Each row comes from the steps of one walk. Every step used is in the known rows, and no mark comes twice. Write the walk behind each row, first mark first.
Known rows
vufot-feze-sipon-buro: [ 2.153 -0.637  0.554 -5.042 -0.849 -0.624  0.501 -4.028  0.925 -0.226
 -1.834 -3.411 -1.250 -1.544  7.783  1.368  3.179  0.848]
sipon-buro-zumu-vufot-feze: [ 0.311 -2.090  1.329 -2.839  0.744 -1.395 -1.439 -2.050  1.201 -1.260
  0.867  0.558 -2.638  3.410  4.285  0.163  1.980 -1.376]
vufot-sipon-buro-zumu: [-0.031 -0.671 -0.201 -3.421  1.775 -1.740  0.673 -1.926 -1.219  1.445
  0.573 -2.009 -2.517 -0.276  3.912 -0.511  4.721  0.011]
sipon-buro-zumu: [-0.185 -1.704  0.830 -2.494  2.235 -1.261  1.894 -0.416 -1.342 -1.614
  1.303 -1.322 -1.613  1.516  2.647 -2.229  2.468 -0.155]
zumu-vufot: [-0.860 -0.004 -0.401 -0.176 -1.599 -1.563 -0.634  1.722 -1.657 -1.017
 -1.180  1.559 -0.016  1.056  2.155 -0.436  2.556 -2.382]
vufot-sipon-buro: [ 0.813  0.296 -0.899 -2.838 -1.476 -1.392  0.274 -2.930 -1.229  1.518
  1.041 -2.767 -1.446 -2.127  5.324  0.174  4.931 -1.277]
feze-zumu-sipon: [-0.374  0.335 -0.002  0.406 -4.529 -3.553  3.214  0.924 -0.971 -0.380
 -0.357 -1.053  1.747 -1.675  1.546  1.067  4.614  1.143]
vufot-feze-buro: [ 0.094 -0.252  0.618 -3.773 -1.064 -1.992 -1.313 -3.597  2.011 -0.400
  0.672 -0.731 -0.632 -3.480  6.701  0.720  2.888  1.905]
sipon-buro-zumu-vufot: [-0.599 -2.415  0.827 -2.044  2.076 -1.426  0.637  0.239 -1.249 -1.618
  0.606  1.176 -1.410  4.240  1.289 -1.209  2.493 -1.732]
vufot-feze-sipon: [ 0.785  0.840  0.243 -3.843 -1.743 -1.554 -0.773 -1.616  1.038  0.220
 -3.639 -2.330 -0.784 -2.622  7.125  1.067  3.035  1.342]
vufot-feze: [ 0.166  0.824  0.069 -1.369 -2.740 -1.319 -1.439 -1.378  1.022 -0.696
  0.771 -1.164 -0.926 -2.230  6.125 -0.278  1.745 -0.791]
sipon-buro: [ 0.837 -0.938  0.153 -1.945 -1.152 -0.703  1.961 -1.689 -1.822 -1.231
  1.621 -1.904 -0.776 -0.212  4.102 -1.540  2.761 -1.732]
gidu-zumu-vufot: [-0.714  0.397 -0.338  0.211 -2.756 -0.471 -1.143  0.843 -0.560 -0.501
  0.180 -0.625  1.179  0.886  0.846 -1.054  2.039 -3.375]
feze-zumu-sipon-buro: [ 1.232 -1.294  0.615 -0.861 -4.050 -2.706  4.076 -1.502 -0.895 -0.790
  1.246 -1.844  1.012 -0.320  2.185  1.102  5.147  0.365]
feze-sipon-buro-zumu: [ 0.273 -1.951  0.698 -4.815  3.266 -1.437  2.785 -0.705 -1.447 -0.400
 -2.901 -2.601 -1.396  0.954  3.647 -1.125  3.705  1.793]
feze-zumu: [-0.611 -2.131  0.219  0.024 -3.767 -1.934  2.317  0.370 -1.119 -0.867
  0.226 -0.282 -0.620 -1.909  3.906 -0.102  1.476  1.120]
gidu-zumu: [-0.483  1.039 -0.424 -0.075 -2.653 -0.304  0.200 -0.110 -0.781 -0.512
  1.418 -3.209  1.346 -1.922  2.378 -2.181  2.082 -2.115]
gidu-vufot-sipon-buro: [ 2.188  0.509 -0.297 -1.325 -3.188 -2.344  0.291 -4.658 -0.591  1.781
  0.839 -3.115 -0.173 -2.945  2.440 -0.176  3.901 -4.394]
feze-zumu-buro: [-1.261 -0.606  2.529  1.338 -4.081 -3.026  2.543  2.143 -1.529 -1.400
  2.488  1.938 -0.253 -1.839  2.294  0.814  2.307 -0.790]
feze-zumu-vufot: [-0.930 -2.456  0.235  0.379 -3.950 -2.068  1.095  1.353 -1.140 -1.200
 -1.382  2.184 -0.355  0.797  2.818  1.383  1.970 -0.484]

Which walk is each row?
[ 0.401 -0.404 -0.866 -2.743 -1.397 -1.541 -0.963 -2.223 -1.334  1.472
 -0.248 -0.317 -1.293  0.381  3.982  1.438  5.128 -2.651]
zumu-vufot-sipon-buro
[-1.309  1.480  0.371 -0.796  0.886 -3.558  1.436  2.442 -0.968 -0.197
 -0.871 -1.090  0.892  0.312  0.188 -1.688  5.252  0.485]
buro-zumu-sipon
[ 1.320 -0.990  0.060 -4.197  0.322 -0.954  2.616 -2.067 -1.626 -0.261
 -2.560 -3.182 -0.303 -0.389  4.950 -0.174  3.775  0.602]
feze-sipon-buro
[-1.033 -0.734  0.925 -1.545  0.057 -2.071 -2.709  0.752  1.488 -1.021
 -1.089  1.630 -1.971  1.999  3.643  0.239  1.904 -0.748]
buro-zumu-vufot-feze
[ 0.082  0.300  0.316 -0.841 -2.954 -1.626 -2.732 -0.161  1.091 -0.816
 -0.634  0.981 -0.821  0.132  5.018  1.029  1.958 -2.151]
zumu-vufot-feze
[ 1.169  0.174  1.017 -2.231 -2.802 -2.681 -1.575 -5.353  2.924 -0.201
  0.740 -1.650  0.264 -4.508  3.691  0.497  1.821 -1.344]
gidu-vufot-feze-buro
[ 0.482  0.292  0.230 -3.527 -1.893 -1.763 -2.154 -0.709  0.986  0.162
 -4.805 -0.085 -0.320 -0.176  5.892  2.197  3.228  0.120]
zumu-vufot-feze-sipon
[-2.021 -0.966  0.314 -0.834  1.282 -2.399 -0.506  2.589 -1.332 -1.156
 -1.396  1.871 -1.140  2.947  0.843 -1.288  2.301 -1.087]
buro-zumu-vufot
[ 2.357 -0.871  1.209 -1.725 -5.422 -2.506  2.156 -3.781  1.873 -0.345
  1.658 -2.492  0.034 -1.233  4.945  2.712  4.611  0.796]
vufot-feze-zumu-sipon-buro
[ 1.473 -1.480  1.331 -5.721  2.230 -1.232  0.786 -2.863  1.287 -0.454
 -2.444 -2.990 -2.322  0.175  6.460  0.422  3.057  2.149]
vufot-feze-sipon-buro-zumu
[ 0.178 -1.452  0.710 -0.634 -5.053 -1.961  0.432 -1.624  1.306 -0.796
  0.618 -0.714 -1.531 -2.682  6.996  1.545  1.161  1.454]
vufot-feze-zumu
[ 0.882  0.042 -0.952 -2.077 -2.476 -0.595 -1.562 -2.953 -0.330  2.051
  1.235 -2.604  0.087  0.088  2.663  0.548  4.855 -3.989]
gidu-zumu-vufot-sipon-buro
[-0.585  0.824  1.222 -4.091  1.628 -3.857 -0.797 -1.801  2.777  0.285
 -0.038 -1.090  0.402 -1.565  3.058  0.975  5.760  3.294]
vufot-feze-buro-zumu-sipon
[ 3.382 -0.107  1.098 -3.415 -2.908 -1.645  0.276 -6.104  1.801 -0.064
 -1.919 -4.062 -0.523 -2.310  5.029  1.006  2.116 -2.514]
gidu-vufot-feze-sipon-buro
[ 0.572 -2.740 -0.405 -2.050 -3.901 -2.175  0.845 -2.754 -0.842  1.530
 -0.257  0.329 -1.570  0.225  4.395  3.041  4.283 -0.761]
feze-zumu-vufot-sipon-buro
[ 0.066 -2.604  0.617 -4.633  3.037 -1.475  1.250  0.243 -1.376 -0.684
 -4.130  0.025 -1.024  3.727  2.488  0.225  4.023  0.485]
feze-sipon-buro-zumu-vufot
[ 1.524  1.232  0.608  0.162 -4.715 -2.278 -1.571 -2.977  1.838 -0.661
  0.586 -1.799 -0.116 -3.111  3.478 -0.491  0.513 -3.972]
gidu-vufot-feze
[ 1.974  0.828  1.280  1.257 -7.852 -4.202  0.654 -3.156  2.341  0.179
  0.462 -2.121  1.616 -3.349  1.497  1.963  3.065 -1.705]
gidu-vufot-feze-zumu-sipon
[ 2.105  1.105  0.623 -2.134 -3.502 -2.524 -0.882 -3.502  1.943  0.397
 -3.709 -3.090  0.152 -3.540  4.337  0.719  1.984 -1.584]
gidu-vufot-feze-sipon
[-2.232 -2.148  0.709 -3.357  3.192 -2.657 -0.674  0.935 -0.280 -0.868
 -1.499  2.587 -0.722  1.681  1.068 -0.224  3.629  1.558]
feze-buro-zumu-vufot
